Each row comes from the steps of one walk. Every step used is in the known rows, and no mark comes twice. Write the walk behind each row, first mark first.
In the rows, 128 means zero.
Known rows:
B, J, K, Z, M, F, E: [ 57 188 126 123 115 157 184 106 179 137 126 146  86 130 184 123 145 109
 132  78  90  93 177 101 109 141 129 112 100 187 119 110]
H, M, C, K, J, B: [194 109  86  51 117 227 100 157 120 139 129 187 146  98 129 105 116 106
 138 125 104 154  81 150 107  79 179 133 167  70 136 186]
E, H, B, J, K: [112 114 134 154  99  89 152 148 113 125 157 119  94 139 128 145 161 134
 150 128 171 128 190 132 116 165 104 156 119 128 111 123]
B, J, K, H, E: [ 97 191 106 128  70  92 129 144 145 117 135 137 123 107 181 111 135 145
 150 132 110 122 187 138 116 157 114 137 134 173  87 110]
W, M, H, K, J, B: [156 130 158  73 116 157 112 163 117 148 100 151 151  87  95 115 189 153
  71 192 139 151  83 102 116 156 121 166 148 107 135 166]
J, B, H, M: [122 128 104 116 129 176 126 160 143 140 114 177 146  85 117 142 128 117
 138 179 127 179  95 149 118 138 121 167 149 110 122 151]
B, H: [ 99 135 124 133 131 121 111 151 136 134 105 149 149  88 140 124 108 141
 135 148 109 183 156 141 157 113 115 123 143 121 110 119]
Z, M, F: [126 162 139 107 128 141 154 114 133 174  81 145 125 141 100 115  95  99
 142 143  90  99 110 108 171  91 138 109 136 144 108  87]
M, C, K, H, B: [197  89 121  87 114 142 113 145 118 138 169 116 136 146 129  99 119 124
 133 117 145 169 116 144 108  84 141  80 137 108 123 166]
E, H, B, J, K, Z: [ 80 122 134 177 106 104 169 133 145 130 167 115  88 138 137 131 183 139
 158 108 188 142 196 124 111 160  99 149 106 121 108 142]
Z, M, C, K, J, B, H, L: [209  75  84  23  87 204 138 112 134 159 129 179 125 152 134  97 136 136
  87 103 139 176 103 213 109  84 176  91 176 106 131 156]
V, M, F: [ 78 172 133 151 132 146 125 140 144 160  90 155 166 107  79  75  97 142
 144 138  94 111 126  80 158 119 148 148 125 114 114 100]
V, M, H: [109 177 150 128 126 102  88 157 118 150  74 133 155 100 104  82 119 155
 114 149 118 134 158 105 140  87 109 149 123  94 121 116]
L, H, B, J, K, Z, M: [123 141 107 146  91 122 172 134 140 154 187 120  89 172 202 108 183 118
 148  92 167 150 200 179 126 149  89 114 128 163  96 127]
Z, M, C, K, J, B, H: [204  94  85  13  90 197 126 132 132 170 110 171 112 133 138 111 138 127
  97 102 121 184 121 167 117  83 154  71 160 108 116 135]
Z, M, H, L, F: [173 146 149 107 122 102 120  92 101 148  92 114 104 188 126  83 106 128
  91 160 135  94 107 177 151  92 126 121 135 148 104 105]
H, B, J, K, Z, M, F: [ 95 162 141 134  92 166 208 120 179 171 154 151  81 163 159  91 171 104
 157  98 147 125 163 101 111 135 116 117 114 173 104 148]
C, K, H, M: [169 186 101  91 105 139 104 141 125 132 132 113 138 131 119  96 128 107
 149 120  94 159 121 123 160  72 124 106 152  89 123 153]
W, M, C, K, Z: [138 142 140  74 139 215 112 122 153 148 139 155 159 106 113 123 153 139
 115 119 111 151 113  94 126  81 202 106 103  85 186 153]
L, H, K: [137 132 129 175 126  75 102 200  97  84 153 129 151 105 129 131 112 145
 123 142 110 169 139 194 152 135 127 118 175 138 119 130]
F, E, H: [122  83 136 155 157  70  97 100  91  98 118  90 142 118 115 201 108 135
 130 138 121  91 136 115 131 151 106 153 108 115 149  78]
B, J, K, H, L, F: [ 95 170 108 140  81 109 134 129 127 114 168 128 100 155 165  53 129 154
 120 136 113 110 172 189 124 170 122 139 135 180  50 116]
B, H, M, C, K: [156 164  82  58 151 186  96 172 136 123 115 164 145  80 166 131  94  89
 142 101 101 200 113 160 152  83 161  97 148 103 158 174]
F, E, H, M: [137 124 105 126 170 100  90 104  87 102 113  97 150 111 124 210 105  92
 149 130 115  90 103 118 143 150  95 169 113 108 164  99]
H, K, Z: [104 163 159 180 120 130 124 175 157  97 136 164 152  91  89 110 140 153
 138 124 112 181 124 123 122  86 130 112 150 116 130 169]
J, K: [126 168 153 147  92 132 105 166 136  97 151 179 124  98 120 126 119 136
 132 158 100 156 151 116 113  89 155 151 120 114 128 124]
C, M: [114 120 124 114 149 134  90 163  84 150 127 128 173 121  89 127  98 119
 135 144 100 110 124  98 113  31 119 120 139  89 140 125]
C, K, Z, M, F, E, H: [123 133 133 129 138 131 170  69 166 127 113  84  87 168 115 149 145 118
 117  66 123 110 137  77 145  99 155  75 103 117 168 117]
L, F, E, H: [132  90 131 171 159  71  82  79  85  96 128  71 110 159 122 163  93 148
 115 145 121  69 114 108 142 190 108 137  95 150 110  58]
W, M, F, E, H, K, Z: [ 81 145 148 139 183 140 151 100 154 117 124  99 149 105  90 182 164 118
 110 128 137 105  69  55 147 208 138 147  90 143 186 127]
F, E: [129  96 149 143 141 113  92 106 108 105 122 126 163 114 132 172  97 136
 126 144  83  96 129 108 116 115 118 147 122 131 153  96]
M, C, K: [164 108 140  97 124 162  99 161 122 111 128 162 142 108 121 117  86 140
 124 119  89 152 138 142 113  45 207  88 141  94 155 147]
C, K, Z, M, H, B: [176 139 164 114  98 144 160 102 165 159 123 109  89 182 132  94 179 129
 113  96 158 163 155  95 121  34 127  73 124  99 155 174]
K, Z, M, H, L: [119 153 154 132 130 128 152  92 154 156 102 131 126 155 128  89 144 125
 115 128 157 133 135 162 136  55 119 120 131 108 127 151]

Which walk is each row?
[187  89  62  82 130 182 102 168 102 129 155 149 140 110 173 109 118 108
 130 123 130 159 107 205 131 128 166 131 176  83 118 172]
L, H, M, C, K, J, B
[138  70  97 119  86 148 119 113 147 146 101 167 156  95 150 117 142 173
 128 168 151 163 117 132 120 166 122 158 170 115  94 136]
K, J, B, H, E
[133  65 127 126  90 162 117 130 121 159 117 174 149 106 102  89 138 169
 126 179 123 136 125 128 113 121 125 167 168  84  73 132]
K, J, B
[ 84 149 125 146 112 120 210 109 161 162 142 107  61 163 135 126 177 105
 155  93 187 121 168 109 133 170 103 124 101 151 102 126]
E, H, B, J, K, Z, M, F
[185 125 109  93 111 124  96 131 130 111 133 123 153 120 143 120  94 140
 136 121 122 147 114 143 118  90 174  82 139 122 142 142]
M, C, K, H, E
[103  83 134 157 121  82 148 132  96 149 129  97 116 142 117 140 147 141
 160 135 167 108 185 139 139 159  91 151 136 121 101 113]
E, H, B, J
[ 96 210 143 140 109 167 167 123 192 138 138 170  89 130 126 105 143 101
 141 115 122 148 130  89 129  90 151 110  97 138 119 128]
J, K, Z, M, F
[142  73 147 170 128  81 126 125  99 136 142 101 129 147  86 155 140 132
 156 158 183 130 137 123 140 140  97 156 124  94 124 119]
E, H, B
[112  58 129 153 149 111 153 127 126 101 116 115 123 109  93 158 125 135
 103 144 140 101  73 102 114 214 126 153 143 140 125 135]
M, F, E, H, K, J, B
[185  92  76  60 159 143  78 109  88 105 121 105 139 111 157 178 110  92
 132  79 117 112 102 131 134 132 133 129 132  84 165 139]
F, E, H, M, C, K, J
[137  87 136 123 186  98  86 107  69 114 127  75 147 175 139 117  87 124
  74 147 140  62  86 132  89  84 118 131 118 136 159 143]
C, M, H, L, F, E
[140  91 165 161 159  84 103  86 101  93 112  93 127 167 156 106  90 150
  78 168 138  74 103 161 117 137 135 155 120 154 131 133]
M, H, L, F, E
[113  61 150 173 171  92 156  91 119 121 129  79 125 147 116 177 108 108
 140 141 160  76  95  80 131 190 114 152 101 145 150 114]
M, F, E, H, B
[126  60 135 164 154  78 112  80  93  82 138  96 157 143 109 187 106 142
 116 140 141  79 118 166 121 153 129 176 124 113 170 101]
F, E, H, L
[150 128 103 146 172  98  73  85  81 100 123  79 117 151 131 171  93 110
 138 137 114  69  87 114 154 190 101 152  98 142 122  79]
L, F, E, H, M
[127 136 143 165 130  65 107 180  98  86 121 123 134  97  61 159 122 145
 131 142 131 155 129 145 145 132 119 132 151 108 130 122]
E, H, K
[101 130 152 107 168 167 129  84 133 150 107 122 172 112 115 165 123 114
 115 164  90  68  77  49 150 175 152 164  93 145 175  94]
W, M, F, E
[ 89  94 138 109 165 137 170  76 119 164 121  81 138 141 130 178 162 111
 127 138 142  51 113  63 143 237 118 171  89 164 163  99]
W, M, F, E, H, B, J
[ 94 115 138 168 116 152 151 179 181 106 139 179 134  82  96 125 161 167
 111 155 149 222 113 144  86 143 128 125 151 130 123 177]
J, B, H, K, Z
[ 83 142 117 144 125 114 156 120 140 129 139 111 112 137 130 133 147 127
 132  91 144  87 153  77 111 215 112 163  90 160 141 102]
V, M, F, E, H, B, J, K
[ 50 176 117 130 127 123 187 101 166 130 122 116  67 133 172 147 153 107
 133  73 120  89 185 107 122 171 120 117  90 176 119  98]
B, J, K, Z, M, F, E, H
[107 139 139 128 106 160 198  91 174 153 161 131  85 168 182 127 169  99
 142  83 142 102 151  90  93 158 102 119  97 193 131 137]
H, B, J, K, Z, M, F, E
[157 150 117  89 111 170  81 163 125 132 119 169 165 107  93  86 101 157
 124  94  88 154 144 123 119  59 187 103 132  83 156 126]
V, M, C, K
[112  65 132 155 111 153 150 134 148 119 139 177 155 114 102 120 127 167
 104 189 152 167 110 195  96 137 157 172 161 117 129 152]
J, B, H, L
[137 157  91 142 150 119  95 162  92 127 136 128 158 108 162 132  98  95
 164 147 109 137 128 183 178 126 118 155 156 106 116 124]
L, H, M
[134 159 180 143 133  78 107 201 113  94  90 137 133  84 111 115 116 141
  99 165 117 161 129 135 123  88 119 123 155 129 131 167]
M, H, K
[164  60 136 175 150  75  96  70  84 108 154  63 106 189 123 164 115 141
 124 143 158  76 101 100 127 203  90 140  89 155 115  77]
L, F, E, H, B
[ 90 216 136 119  84 114 160 123 174 132  95 148  85 120 201 112 163 135
 129 105 130 120 199 122 109 109 124 117 113 171 123 128]
B, J, K, Z, M, H, E
[123 160 136 122  71 159 175 123 161 164 165 156  93 162 159 104 187 120
 154  96 147 142 184 122 102 111  95 117 118 155 109 140]
H, B, J, K, Z, M
[175 140  80 100 153 151  90 176  97 109 150 133 147 110 177 130  88  90
 146 110 103 155 122 200 157  96 174 111 156  98 149 154]
L, H, M, C, K
[ 81  91 144 168 180  88 142  99 120 112 101  89 128 119 114 175  85 114
 131 142 120  69 110  86 148 178 134 147 105 141 142  94]
M, F, E, H
[103 142 129 201 136  94 123 183 135  91 163 126 145 104 138 114 138 149
 132 121 131 185 147 182 145 130 124 108 159 127 116 154]
L, H, K, Z
[147 143 131 112 150  93 149 115 114 118  96 103 111 143  92 186 111  93
 115 110 112  93  83 113 152 157 112 104 125 168 149  86]
Z, M, F, E, H, K
[158 107 131 140 108  97 122 124 115 165 162  98 152 153 112  98 142 125
 156 163 164 152 118 125 136 128  58 131 135 122  76 134]
K, H, B
[184 121  89  91 123 142  75  95 113 111 162 105 157 174 121  74 100 159
  91  86 117 113  94 161 109 137 158 103 114 134 136 115]
V, M, C, K, H, L, F, E
[ 98 110 149 170 173  80 142 136 122  80 112  99 129 109  97 180  95 117
 120 131 118  97  88  98 138 183 135 134 122 158 153 118]
M, F, E, H, K
[152 174 131 108 127 158 123 169 147 125 129 174 141 108 100 123 130 118
 131  96 114 180 101 156 117  71 132  71 144 132 132 152]
H, K, Z, M, C
[129 150 123 100 138 173 124 117 149 169 117 160 137 124 124 116 120 111
 149 104 121 146 125 144 130  57 132  85 117 110 115 118]
K, Z, M, C
[150 109 136 171 152  65  81 116  84  67 135  82 111 148 106 168 103 152
 104 131 116  96  96 120 133 197 109 122 112 166 123  82]
L, F, E, H, K
[ 86 146 171 156 111 117 165 154 160 138 137 127  86 125 187  85 174 132
 126 130 175 148 196 112  89 115  99 138 111 142 109 188]
M, H, B, J, K, Z
[ 85 171 141 144 137 163 171  96 175 177  98 142 119 140 111  96 126 109
 153 117 116 122 123  93 161  86 131  99 117 130 104 114]
K, Z, M, F
